Each row comes from the steps of one path. Every step used is in the known rows, and no mark comes twice. Write the path behind each row, first mark first.
Known rows:
lera/mefen/lidal: [ -8  -6  17  -2   7  -2  -8  -1 -18   9   3 -14  -7  22  -1  -1 -13  -5
  12 -20  -3  -3 -14 -13  13 -11]
sebusu/gusabi/nipig/togi/zovok/mefen/lidal/gonam: [-18 -10   3  12   2   9  -5  -8 -31   2  12  -6 -17   0  11 -15 -15   1
  -6 -13  12   9 -14 -26  -4   0]
togi/nipig/gusabi/sebusu: [-12  -5  -6  -6   3  -3   8  15 -10  -4   9  17  -8  16  -8  -5   3  17
   6  -8  10   0   3  -8  14  -4]
sebusu/gusabi/nipig/togi/zovok: [-14  -7   6   9   1  10  -5   7 -24   2  11 -13 -21  -5  17 -10 -12  10
  -7  -7  24   1  -5 -26  13   4]
nafet/lera/mefen/lidal/gonam: [-14  -9  10  -6  14  -2 -20  -6 -29   8  17   2  -4  12   3   5 -26  -4
   6 -21  -7 -10 -19 -25  -7  -3]
sonepe/nafet/lera: [ -7  -2  14  -2  -3   1 -26  25 -23  -7  20   9   3   6   9  -3  -9   8
   3   7  -1  -5 -19  -2  -9  -1]
sonepe/nafet/lera/mefen/zovok: [-11  -3  20  -1  -4   9 -26  35 -28   4  22  17   4  15  10  -2 -17   3
   5   3   0 -16 -21  -9  -8  -3]
tubiz/sebusu/gusabi/nipig/togi/zovok/mefen/lera/nafet: [-19 -23   3  23 -13   7  10   2 -33  14  13   5   5   9  15  -5  -8   6
   7 -11  28   1   7 -13   1   1]
sonepe/nafet/lera/mefen/zovok/togi/nipig: [ -7  -6  16  -7   0   5 -22  39 -19   1  18  28  10  14  13   5 -10   7
   5   1   4  -6 -16 -16 -11  -1]
tubiz/sebusu/gusabi/nipig: [-17 -21   7  21  -2   0   3  -1 -25  16  12  -7   2   0  21  -1 -13  10
  10 -17  21  -6  -6 -13  13  -4]
zovok/togi/nipig/gusabi/sebusu/tubiz: [ -9 -10 -11  -4  -2  -3   5   3   2   1  -2  24   8   4  14   3   9  11
   2 -26  13  14  -6 -17  18   3]
gonam/lidal/mefen: [-10 -13  18   2  14   2 -14  -6  -8  -1  -5  -4 -15   1  -9   1  -7  -3
   8   3  -6  -1 -15   1   9  -5]
nipig/gusabi/sebusu: [-21  -5  -7   4  -3   8   0   8 -15   3   9  11  -6  20   2 -14  -3  16
   8 -18   2  -7  -6  -1  25  -5]
gusabi/nipig: [ -7  -6   9   0   6  -9  -6  20 -18   2   9 -11 -14   1   7   6 -16   1
  -1  -1  16  -4 -10 -10   3  -7]
togi/zovok/mefen: [-10 -10  17  -1 -16   1   4  18 -21   0   4 -16 -20  22 -19  -5  -7   5
   0  17  20  11  -2  -2   2  -4]
lidal/mefen/zovok/togi/nipig/gusabi/sebusu/tubiz: [-13 -17  11   5  -1   8   1  18  -2   4  -4  36  -1  11  14  -8 -12  16
  -5 -25   2   7 -26 -17   6   2]
zovok/mefen/lera: [-15  -6   9  16 -18  -5   3   4 -17   1   4  14   3  34  -9   0 -14 -12
  -3   1   6  14  -2   8  -4  -3]
tubiz/sebusu/gusabi/nipig/togi/zovok: [-19 -24   8  17  -2   7   4   0 -25  12  15 -10  -8  -2  23  -8  -8  17
  10 -10  27   2  -4 -19  10   1]
gusabi/sebusu/tubiz: [-11  -5   5   0 -20  -1  -2 -10 -21  10   0   5  -6  -3  -1  -3   1   3
  -4 -30  14  -6 -19 -14  24  -7]
lidal/mefen/lera: [ -7 -10  24  11   1 -10   0  12 -14  -4   8  16  -6  17  -8  -2 -25   0
  -5 -11  -5   8 -13  -3  -2   2]
nafet/lera: [-12  -9   6  -2   5  -2 -18   4 -16  -1  11  -2  -7   8  13   5 -19   8
  -1  -3   7  -4 -12 -11   0   3]
tubiz/sebusu/gusabi/nipig/togi: [-21 -21   7  20   2   5   1  -7 -19  12  14  -3   0   0  27  -7  -9  14
  11 -16  22   0  -7 -15  12   0]
nafet/lera/mefen/zovok/togi/nipig/gusabi/sebusu/tubiz: [-21 -14  -2  -7  -2  14 -11  14 -19  19  10  32   5  14  20   4 -15   9
  -2 -27  10 -15 -13 -35   8   2]
sonepe/nafet/lera/mefen/zovok/togi/nipig/gusabi/sebusu: [-15  -8   7  -7  -3  13 -19  41 -23   5  21  40  12  20  13  -4  -5  14
   6  -9   0 -14 -14 -18  -4  -2]
togi/nipig/gusabi: [-10  -2  -5  -3  10  -6   7  15  -4  -8   9   9  -8  15  -3  -3  -3  12
   7   0   9   6   3  -4   9   1]
togi/nipig/gusabi/sebusu/tubiz: [-12  -4  -9  -5  -3  -1   9   6 -12   1   6  19  -5   6  -4  -6   5  12
   1 -17  12  -1  -2 -14  16  -2]

Write each row's path:
[-16 -11  13   1  -4  11  -4  -5  -7  -9   3 -12 -23  20   6 -18   1  12
   3   8  12  29 -12  -7  -2   1]	nipig/togi/zovok/mefen/lidal
[-10 -10  12   6 -23  -1   8  17 -28   1   6  -4 -15  25 -16   0 -10  -3
  -4  13  17  16   3  -2  -4  -1]	togi/zovok/mefen/lera
[ -9 -19  12   3  14   6 -12   3  -1   0 -13  13  -9   2   7   9  -4   1
   7   2   0  10 -14  -7   1  -1]	gonam/lidal/mefen/zovok/togi/nipig
[-11  -9  11  -5   6   2  -5  19 -15  -3  14 -13 -27  -2  11  -5  -9  11
  -2   8  24   8  -8 -18   0   0]	gusabi/nipig/togi/zovok
[-12 -10   9   9  -7   0  -6  -7  -9  -1  -6  -9  -3  32   0  -9  -6  -2
   5  -2  -2  19 -17   5  -4 -13]	zovok/mefen/lidal
[-16 -20   0   3   4  16  -8  -2  -6   8 -12  26  -5  -2   9  -1   3   4
   3 -14  -3   2 -18 -14  11  -1]	gonam/lidal/mefen/zovok/togi/nipig/gusabi/sebusu/tubiz
[-19 -12   2  -5  11  11 -13  23 -13  11  12  24   3  23  20   6 -21   9
   3 -12   7 -10  -7 -26   1   4]	nafet/lera/mefen/zovok/togi/nipig/gusabi
[-15 -10   9   2  -5   2   0  19 -21   0  15   1 -21  10   6  -5 -11   3
  -7  10  22  13  -2 -15 -10   0]	gusabi/nipig/togi/zovok/mefen/lera
[ -8 -14  13   1 -15   2   0   8 -22  -1  -2 -22 -21  23  -8  -8  -4   5
   2  11  11  20  -9  -5  -4  -8]	togi/zovok/mefen/lidal
[-17  -9   4  -1  -6  11   2  17 -13  20   2  28   5  18  10   2  -8   2
   5 -30  13  -8 -12 -25  21  -2]	lera/mefen/zovok/togi/nipig/gusabi/sebusu/tubiz
[-21 -15   1  -7   5  13 -12  23 -18  15  12  31   3  24  17   5 -17  13
   3 -19   8 -15  -7 -29   6   1]	nafet/lera/mefen/zovok/togi/nipig/gusabi/sebusu
[ -9  -2  17  -5   4  -1 -27  16 -34   0  27  14   5   7   0  -3 -17  -4
   8  -8 -13 -10 -26 -13 -17  -5]	sonepe/nafet/lera/mefen/lidal/gonam
[-14 -13  10  -6   8   4 -15  21 -15  10   9  19   1  19  17  14 -22   6
   1 -11  12  -8  -9 -27  -2   3]	nafet/lera/mefen/zovok/togi/nipig
[-10 -13  13   9   6   0 -10  -8 -15   1  -2   7 -11   3  -7   6 -10 -11
   4  -1  -9   4  -9   1   3  -1]	gonam/lidal/mefen/lera
[-10  -7  16  -1   4   2  -2  23  -8  11   2  15   2  23   8  12 -16  -1
   9 -14  15   0  -7 -18  12  -1]	lera/mefen/zovok/togi/nipig
[-14 -18   4   4  16  12 -10   6   0   0 -10  19  -8   6  10   2  -4   4
   9   1  -6   8 -13  -5   4   1]	gonam/lidal/mefen/zovok/togi/nipig/gusabi
[-17 -13  12  -2   6   9 -20  16 -16  13   9  13   2  20  22  11 -25   4
   2 -14   9 -10 -14 -24   3   3]	nafet/lera/mefen/zovok/togi
[-14 -13  -6   7  -3   9   0  19  -4   2  -5  29   3  18  27   4  -2  16
   5 -16  14  13 -10 -11   9   2]	mefen/zovok/togi/nipig/gusabi/sebusu
[-13  -6  14  -2   1   6  -4   2  -8 -11   9 -13 -26   6   6 -11  -2  15
   3   7  20  20  -8 -10   8   8]	nipig/togi/zovok
[-14 -12  -8   7 -10  10   1  11  -5   6  -7  30   5   8  30   3   0  11
   0 -23  16  13 -15 -16  11   3]	mefen/zovok/togi/nipig/gusabi/sebusu/tubiz
[-17 -12   4  12  -2  13  -6  -1 -24   3   6 -14 -18   7  18 -17  -9   7
  -7  -7  16   9 -10 -25   4  -2]	sebusu/gusabi/nipig/togi/zovok/mefen/lidal
[-18  -9   4  16  -9  10   0   6 -29   5  12   1 -14   8  12 -11 -15   1
 -12  -6  22   6   0 -22   4   4]	sebusu/gusabi/nipig/togi/zovok/mefen/lera
[-10 -11   6  13  -3   6  -9  12  -3   1  -9  10   1  14  34   9 -12   6
   5 -11  14  18 -19  -4   7   3]	mefen/zovok/togi
[ -2   1   0  13 -10 -11   3   4 -26  -4   3  10   9  11   1  14 -11 -13
   3 -14  11   1   7   6   3   4]	mefen/lera/nafet
[-15 -10  13  -3   1   4  -3  20 -15  -1  13  -8 -24   8   4  -8  -9   8
  -4  13  24  10  -7 -15  -5  -2]	gusabi/nipig/togi/zovok/mefen
[ -9 -12  11   0 -10  -2   1   1 -29  -2   4 -15 -19  16 -16  -6 -10  -1
   4   6   6  20 -13  -7 -11  -6]	togi/zovok/mefen/lidal/gonam
[-13 -11  12  -6  10   2 -20   0 -23   9  10  -6  -6  18  11   3 -21   2
   4 -16  -3 -10 -16 -23   0  -5]	nafet/lera/mefen/lidal
[-14 -14  10  -2   2   5  -6  12 -16  -2   8 -14 -25   9  12 -11  -6   9
  -3   9  17  16 -12 -17 -10  -6]	gusabi/nipig/togi/zovok/mefen/lidal
[-17 -10  14  -1   4   9 -19  17 -23  13  13   7  -4  20  14   7 -29   3
   1  -8   8 -17 -13 -21   2   0]	nafet/lera/mefen/zovok
[-12 -16  17   8  10  10 -15   0 -10   2  -9   3 -15   4   3   2 -12  -2
   7   4  -5   0 -19   0   5  -4]	gonam/lidal/mefen/zovok
[ -6 -11   4   7   0   0  -3  17   0  -2  -8  16   1  13  28  13  -7   8
   4  -7  18  21 -12  -9   2   4]	mefen/zovok/togi/nipig
